What can hang from each mark
K_902: K_347
K_352: K_190
K_101: K_928
K_565: K_14 K_32
K_615: K_347
K_319: K_565 K_638
K_190: K_14 K_96 K_352 K_928
K_14: K_565
K_347: K_238 K_352 K_615
K_928: K_101 K_190 K_857
K_96: K_190
K_32: K_857
K_491: K_638
K_857: K_32 K_928
K_238: K_857
K_311: K_565
K_638: K_319

In the rows, zero is written as 128.
Known rows, with every way that one mark hangs from another
K_615[K_347[K_238[K_857] K_352]]: [127 131 141  80 117 169 194 138 136 120 123  99 138 147 175  94  85 177
 169 118 113 127  62  96 153 136 125 134 126 173 126  83 136 200 140  81]
K_101[K_928[K_190[K_14] K_857[K_32]]]: [170 123 147 167 100 130 119 132 200 129 172 168 127 137 122 120  45 170
 129 107 147  87  59 136 185  94 135 131  61  90 140 132 135 158 165 109]
K_928[K_101 K_190[K_14[K_565[K_32]] K_96]]: [192 135 167 155 102 163 103 141 174 124 192 164  98 140  90  78 114 162
 117 169 130 131  71 140 142 114 146 154  47 109 108 139 134 114 109 156]
K_491[K_638]: [147 111 153 134 123 132 145 144  91 111 165 144 149 164 134 105 130 142
 133 144 100 111 121 122 133 124 142 147 114 143 112 152 135 138 117 100]
K_352[K_190[K_96 K_928[K_857]]]: [178 123 155 146 123 149 115 144 198 121 166 168 121 122  97  72 117 169
 117 118  89  96  77 118 157 119 149 173  90  96 127 112 130 169 127 127]
K_565[K_14 K_32[K_857[K_928[K_101 K_190]]]]: [152 105 121 156 131 146 155 124 165 129 150 144 112 163 100 124  67 141
 110 173 163 117 101 132 155 109 133 140  18 112 128 133 125 129 119 164]
K_14[K_565[K_32[K_857[K_928]]]]: [136 108 137 143 121 164 155 111 103 122 153  99 140 167 121 105 110 143
  99 142 150 130  99 114 149 115 126 125  68 143 140 129 120 124 106 155]
K_311[K_565[K_14 K_32[K_857[K_928]]]]: [130  99 135 149 127 149 147 119 108 122 141 130 146 154 100 116 114 127
 100 171 157 141  98 107 148 106 137 135  33 122 126 151 126  99 123 184]
K_319[K_565[K_14 K_32[K_857]] K_638]: [131 103 142 151 130 130 146 129  45 129 169 132 168 178 103 110 131 132
 105 174 108 126  92 132 115 118 134 128  34 165 113 175 128  78  96 158]
K_311[K_565]: [127 115 156 139 116 153 136 140  99 108 143 139 158 126 125 104 151 132
 109 153 127 139 109 103 151 111 153 139  93 131 124 147 135 123 125 132]
K_311[K_565[K_14 K_32[K_857]]]: [129  99 139 146 127 154 143 117  94 124 139 135 150 145 104 112 126 125
  94 163 154 146 104 102 146 112 135 135  30 124 121 148 126  88 122 183]
K_238[K_857]: [134 123 133 134 124 138 146 141 115 110 156 127 147 145 142 103 114 151
 126 117 118 107 101 111 164 118 120 139 117 130 129 107 135 176 131 103]
K_32[K_857]: [129 108 131 136 137 146 162 128 124 119 150 131 138 149 151 101  96 148
 113 127 141 113 122 120 161 120 120 144  88 118 124 107 124 165 126 112]
K_491[K_638[K_319]]: [152 113 157 138 119 118 141 147  58 116 177 149 161 177 127 112 139 146
 134 155  85 113 112 125 121 129 150 153 119 156  99 177 136 125 118  98]
K_902[K_347[K_238[K_857] K_615]]: [103 135 156  89 108 156 200 147  98 114 114 105 165 117 182 108  85 173
 163 105 119 123  58  88 178 150 117 127 108 175 110 103 142 208 144  80]
K_32[K_857[K_928[K_101 K_190[K_352]]]]: [157 123 135 153 134 142 159 147 192 117 167 149 108 153 132 106  56 155
 118 154 144  99  98 134 161 109 141 148  65 108 134 111 123 207 130 100]
K_101[K_928[K_190[K_14[K_565]]]]: [170 129 163 141 102 145 109 144 178 122 171 152 114 135 112 120  87 146
 125 135 137 109  83 132 145 100 153 136  78 106 126 148 136 139 128 122]
K_352[K_190[K_14[K_565] K_928[K_857]]]: [182 124 159 151 104 160 101 120 174 128 181 147 128 133 115  89 115 154
 102  99 105 111  46 120 141 112 153 158  81 116 137 114 135 132 146 150]
K_615[K_347[K_238[K_857[K_928]] K_352]]: [128 130 135  83 116 163 199 138 151 117 124  94 135 157 171  97  74 179
 176 127 116 122  55 100 153 129 127 133 128 171 130  85 136 212 139  83]
K_347[K_352 K_615]: [119 120 145  99 135 161 178 155 118 116 135 120 145 135 168  96 118 154
 155 134 123 131  85 114 134 132 138 135 132 162 119 103 132 185 132  81]
K_101[K_928[K_190]]: [158 129 156 139 112 138 129 158 189 117 152 162 116 126 113 128  80 149
 133 142 134  96 113 130 161 103 158 138  90 100 129 146 133 168 125  92]
K_311[K_565[K_14 K_32[K_857[K_928[K_101]]]]]: [131 107 135 160 124 149 148 120 125 123 144 137 136 152  94 120 107 131
 101 180 158 149 101 110 149 105 142 134  32 124 128 153 123  96 131 182]
K_638[K_319[K_565]]: [137 116 155 143 115 128 139 149  56 122 172 142 177 154 119 114 154 141
 110 165  90 128  88 130 134 122 163 138  92 161 104 169 144 121 113 110]
K_928[K_101 K_190[K_96]]: [176 137 156 150 115 153 123 164 188 113 172 179 100 124 104  92 108 165
 129 174 118 115 106 134 159 118 156 161  75 103 112 136 135 165 113 109]
K_190[K_14[K_565] K_352 K_928[K_101]]: [135 137 193 164 129 149 101 126 198 127 200 148 120 131 111  62 115 160
  93 115 108 148  67 123 104 118 152 160  84 141 130 113 138 130 135 132]
K_491[K_638[K_319[K_565]]]: [154 112 160 142 115 118 140 148  35 121 183 144 177 180 118 115 150 141
 127 169  76 119  94 131 115 125 161 144 100 169  98 190 138 114 112 106]
K_96[K_190[K_14 K_352 K_928[K_857]]]: [148 124 188 169 131 130 103 119 210 127 203 176 124 124 120  39  94 166
  92 105 102 106  55 125 127 101 138 172  68 110 121  87 137 160 136 117]
K_857[K_32 K_928[K_190]]: [158 114 124 152 114 139 154 137 155 112 155 132 138 152 138 111  74 171
 132 150 153  65  74 128 184  99 134 147  73 119 148 121 141 180 132 121]
K_615[K_347[K_238[K_857[K_32 K_928]]]]: [120 129 129 105 113 156 194 123 140 117 127  98 150 147 170 102  67 188
 160 121 128 103  60  96 182 129 113 133 101 160 136  90 139 191 145 101]
K_491[K_638[K_319[K_565[K_14]]]]: [154 109 155 143 117 117 131 146  34 122 186 149 175 184 111 124 152 136
 122 175  77 126  89 128 108 126 161 144  82 169  96 195 143  99 117 125]
K_928[K_101 K_190[K_14 K_352] K_857[K_32]]: [183 133 154 187 106 142 117 134 208 129 197 187 119 131 131  93  47 175
 108 112 137  99  32 137 181 108 141 142  33 106 141 104 139 174 174 101]
K_902[K_347]: [117 123 156 117 113 150 167 151 116 111 128 130 146 127 153 101 122 144
 130 125 117 123 103 109 173 132 136 139  96 152 114 122 140 171 122  91]
K_565[K_14 K_32]: [129 101 137 138 130 149 138 125 120 124 141 140 137 147 105 110 123 127
 104 152 139 129 114 117 145 121 134 137  48 131 121 135 139  93 108 159]
K_352[K_190[K_14[K_565[K_32]] K_928]]: [180 120 163 141 111 163 110 119 163 131 172 135 122 133 102  79 127 147
 102 120 114 108  63 122 130 114 150 162  75 122 132 115 131 108 119 169]
K_565[K_32]: [131 109 146 138 128 150 157 133 124 121 137 131 143 138 118  92 122 140
 112 141 136 117 124 125 157 122 131 135  83 130 126 123 130 122 101 121]
K_32[K_857[K_928]]: [132 107 125 141 136 138 169 130 147 114 151 123 131 164 144 105  79 150
 123 140 145 104 113 127 163 110 123 143  91 115 131 111 126 183 126 114]
K_190[K_96 K_928[K_101]]: [129 133 172 158 139 138 125 144 206 118 167 163 118 123  94  61 125 184
 126 150  99 134 122 125 138 121 143 176 109 114 115 127 131 150 114 123]
K_352[K_190[K_14[K_565] K_96 K_928]]: [190 124 170 135 114 160  90 130 174 124 188 147 114 133  95  58 143 158
 111 127  95 110  55 119 124 118 146 178  84 107 116 116 137 121 114 174]
K_96[K_190[K_14 K_352 K_928[K_101]]]: [146 134 194 169 133 132 105 126 220 124 204 175 108 121 112  41 102 163
  97 133 103 115  75 127 116 104 147 179  74 116 118  90 134 146 131 124]

Rows
[170 130 157 154 110 134 117 155 211 119 165 180 115 130 101 112  67 166
 133 129 122 101  89 132 175 104 148 137  75  84 126 146 131 182 136  94]  K_101[K_928[K_190[K_96] K_857]]
[133 115 126 153 133 137 170 132 169 116 157 132 120 162 137 111  71 155
 124 151 145 115 117 131 165 110 130 142  91 116 134 115 122 180 137 113]  K_32[K_857[K_928[K_101]]]
[156 101 148 147 123 119 148 133  32 131 181 142 172 193 106 121 131 139
 117 175  96 123  90 131 112 126 147 141  58 163  97 188 130  93 111 139]  K_491[K_638[K_319[K_565[K_14 K_32[K_857]]]]]
[133 125 132 185 111 140 149 119 164 122 163 155 143 138 140 114  75 175
 114 114 133 120  87 119 200 113 131 129  80 127 153 116 130 153 179 103]  K_928[K_101 K_857[K_32]]
[135 118 146  92 114 154 176 142 119 113 137 100 143 157 167  94  84 166
 160 107 117 124  57  95 141 130 127 136 147 161 131  87 140 202 146  88]  K_347[K_238[K_857] K_352]
[170 126 142 169 115 135 138 138 203 119 184 153 115 150 128  93  57 172
 126 151 149  79  48 139 170 100 140 152  56 114 146 109 143 176 149 121]  K_857[K_32 K_928[K_101 K_190[K_14 K_352]]]
[192 131 147 184  99 143 111 130 201 128 196 186 114 139 115  81  64 193
 125 131 135 104  39 141 190 106 128 153  40  90 125 120 139 153 164 130]  K_928[K_101 K_190[K_14 K_96] K_857[K_32]]
[146 118 183 170 141 128 100 123 216 131 203 171 136 134 107  18  91 193
 109  88 103 108  35 127 140 118 115 175  67 101 121  91 144 161 140 131]  K_190[K_14 K_96 K_352 K_928[K_857[K_32]]]
[159 125 126 168 110 139 155 138 182 114 161 142 123 150 131 117  63 177
 133 163 153  79  79 132 187  99 142 147  72 120 152 124 135 176 145 118]  K_857[K_32 K_928[K_101 K_190]]
[131 119 125 168 119 132 162 127 166 113 157 128 135 156 135 110  78 171
 131 153 146  97  91 125 183 104 131 141  94 132 154 118 135 160 152 122]  K_857[K_32 K_928[K_101]]
[138 103 142 149 125 130 145 129  52 134 168 139 172 170 103 121 134 136
  98 174 113 133  83 130 129 122 149 135  42 156 104 170 135  93 111 152]  K_638[K_319[K_565[K_14 K_32[K_857]]]]
[144 132 182 160 131 133 105 133 218 126 190 168 111 133  95  42 121 185
 129 140 105 137  89 141 125 115 134 182  99 103 102 121 139 124 124 146]  K_190[K_14 K_96 K_928[K_101]]
[137 108 150 147 118 130 135 138  53 130 168 143 173 162  98 120 152 132
 101 177 102 135  83 129 126 123 160 134  52 162 104 177 143  85 108 146]  K_638[K_319[K_565[K_14 K_32]]]
[131 108 150 148 123 130 134 139  46 124 168 136 171 168  96 109 152 128
 108 178  95 129  93 132 111 118 148 127  47 173 113 185 137  68  90 152]  K_319[K_565[K_14 K_32] K_638]
[147 127 168 186 123 128 108 114 221 133 195 171 127 139 103  45  88 206
 124 111 114 126  57 137 157 110 118 171  78 100 121 112 137 130 158 148]  K_190[K_14 K_96 K_928[K_101 K_857[K_32]]]
[168 128 162 141 108 135 115 152 197 121 166 165 112 131 115 115  77 149
 134 137 136  99  92 141 153 100 151 142  83  94 120 142 138 151 131 106]  K_101[K_928[K_190[K_14]]]
[118 127 145  78 120 162 198 146 108 116 128  94 155 140 186  99  79 176
 178 109 121 128  43  91 141 142 120 129 147 176 122  82 136 216 154  78]  K_347[K_238[K_857] K_352 K_615]
[183 131 154 161 103 164 126 127 162 130 182 150 104 147 114 105  87 154
 108 155 152 128  77 139 149 110 145 142  40 117 122 131 126 122 128 147]  K_928[K_101 K_190[K_14[K_565[K_32[K_857]]]]]
[146 135 199 160 146 132  98 145 239 126 204 178 106 124  90  21 114 177
 115 130  92 132  73 136 111 122 139 184  87 105 106 104 141 150 119 127]  K_190[K_14 K_96 K_352 K_928[K_101]]
[180 115 138 166  98 146 122 123 158 127 177 165 141 141 144 100  67 174
 118 104 146  86  38 135 190 103 127 141  46 102 134 113 144 157 160 118]  K_928[K_190[K_14] K_857[K_32]]
[177 117 136 161 110 147 126 137 159 120 170 170 137 137 125  89  81 186
 122 122 131  84  57 123 196 111 125 149  50  97 132 120 138 178 139 115]  K_928[K_190[K_96] K_857[K_32]]
[130  94 125 141 140 149 153 114 119 130 143 134 133 159 113 111  97 132
 100 147 156 126 115 118 149 120 118 137  31 122 121 124 126 106 114 167]  K_565[K_14 K_32[K_857]]
[131 105 147 146 127 156 158 125  97 122 136 127 154 138 116  98 125 135
 100 153 152 135 112 108 157 111 133 134  60 124 126 137 118 111 116 153]  K_311[K_565[K_32[K_857]]]
[158 130 116 163 113 132 156 137 159 114 167 130 131 158 135 116  61 179
 139 141 145  76  67 121 191 100 122 142  85 122 153 109 132 197 153 116]  K_238[K_857[K_32 K_928[K_101 K_190]]]
[166 114 129 150 118 138 144 141 163 110 163 139 131 154 123  90  83 179
 137 158 144  66  68 127 181 102 128 157  70 108 137 121 142 179 120 132]  K_857[K_32 K_928[K_190[K_96]]]
[167 129 143 170 115 148 133 128 202 127 162 161 125 120 116 103  87 172
 111 113 109  93  76 116 175 113 153 159  83 113 154 107 125 161 161 122]  K_352[K_190[K_928[K_101 K_857[K_32]]]]
[172 132 168 154 119 133 112 163 224 120 173 187 112 125  98  99  64 163
 124 123 113  98  80 128 166 108 151 139  67  84 129 136 132 197 134  82]  K_101[K_928[K_190[K_96 K_352] K_857]]
[131 115 158 148 122 132 149 145  50 122 164 129 174 161 106  96 151 138
 115 169  92 119  99 138 121 117 145 125  74 172 117 174 130  92  84 122]  K_319[K_565[K_32] K_638]
[195 138 162 173  92 158  93 137 191 124 203 181 105 141 104  90  91 172
 115 139 120 137  45 138 162 109 147 146  47 101 117 138 137 144 145 135]  K_928[K_101 K_190[K_14[K_565] K_96] K_857]
[172 131 168 157 110 132 109 152 224 125 180 183 115 129 112 108  54 153
 120 108 126  99  63 138 161 101 152 133  64  89 130 130 137 182 150  84]  K_101[K_928[K_190[K_14 K_352] K_857]]
[132  94 121 145 138 142 159 115 138 127 144 127 129 170 109 114  83 135
 108 157 159 118 106 125 150 113 121 137  34 119 127 127 128 121 115 168]  K_565[K_14 K_32[K_857[K_928]]]
[158 108 147 150 116 152 148 127 128 124 150 134 139 148 108  97 103 140
 109 164 161 120  81 126 155  99 137 140  42 109 121 141 124 121 116 162]  K_311[K_565[K_32[K_857[K_928[K_190[K_14]]]]]]
[132 100 134 146 131 149 150 122  84 133 155 129 159 158 105 114 121 128
  92 166 135 134  88 128 139 116 139 123  16 144 120 142 132  97 105 165]  K_319[K_565[K_14 K_32[K_857]]]
[113 122 156  76 121 168 196 147 117 117 121 104 152 132 184  98  90 169
 172 122 123 137  59  98 134 145 136 131 142 176 117  94 140 194 142  77]  K_347[K_238 K_352 K_615]
[190 120 150 127 101 167 105 131 130 119 177 136 122 138 124  95 137 128
 105 125 113 108  60 118 140 117 151 151  82 122 126 115 141 117 128 155]  K_352[K_190[K_14[K_565]]]
[155 105 155 145 118 119 139 140  33 127 180 146 174 187 101 120 148 135
 120 178  85 126  90 131 110 126 157 141  68 169  96 195 138  85 107 135]  K_491[K_638[K_319[K_565[K_14 K_32]]]]
[132 141 142 111 110 152 187 147 150 113 138 117 144 130 163 120  53 185
 169 135 132 109  49 107 168 131 131 130 112 151 124 108 139 218 151  87]  K_347[K_238[K_857[K_928[K_101 K_190]]] K_615]
[149 132 142 126 103 144 165 144 162 110 147 123 132 147 143 115  58 174
 152 134 126 105  66 110 167 119 137 138 111 135 133 112 143 205 144  98]  K_347[K_238[K_857[K_928[K_101 K_190]]]]
[192 141 180 152 112 160  90 154 191 118 207 176  94 131  99  67 112 156
 109 158 113 128  56 133 130 119 154 160  51 110 110 125 141 149 115 132]  K_928[K_101 K_190[K_14[K_565] K_96 K_352]]
[201 120 158 125 106 165  93 136 141 118 188 146 114 139 106  68 148 140
 113 136 102 110  53 118 137 120 142 163  78 108 112 116 141 117 114 171]  K_352[K_190[K_14[K_565] K_96]]
[132 132 172 167 128 137 127 125 195 118 175 163 119 121 115  72 110 169
 106 149 108 115 114 118 138 103 151 172  93 122 126 109 126 146 126 122]  K_96[K_190[K_928[K_101]]]
[145 124 192 156 136 133 105 123 199 123 198 167 120 124 120  35 111 160
  96 123 103 104  70 124 113 104 141 181  75 115 115  88 139 149 118 125]  K_96[K_190[K_14 K_352 K_928]]
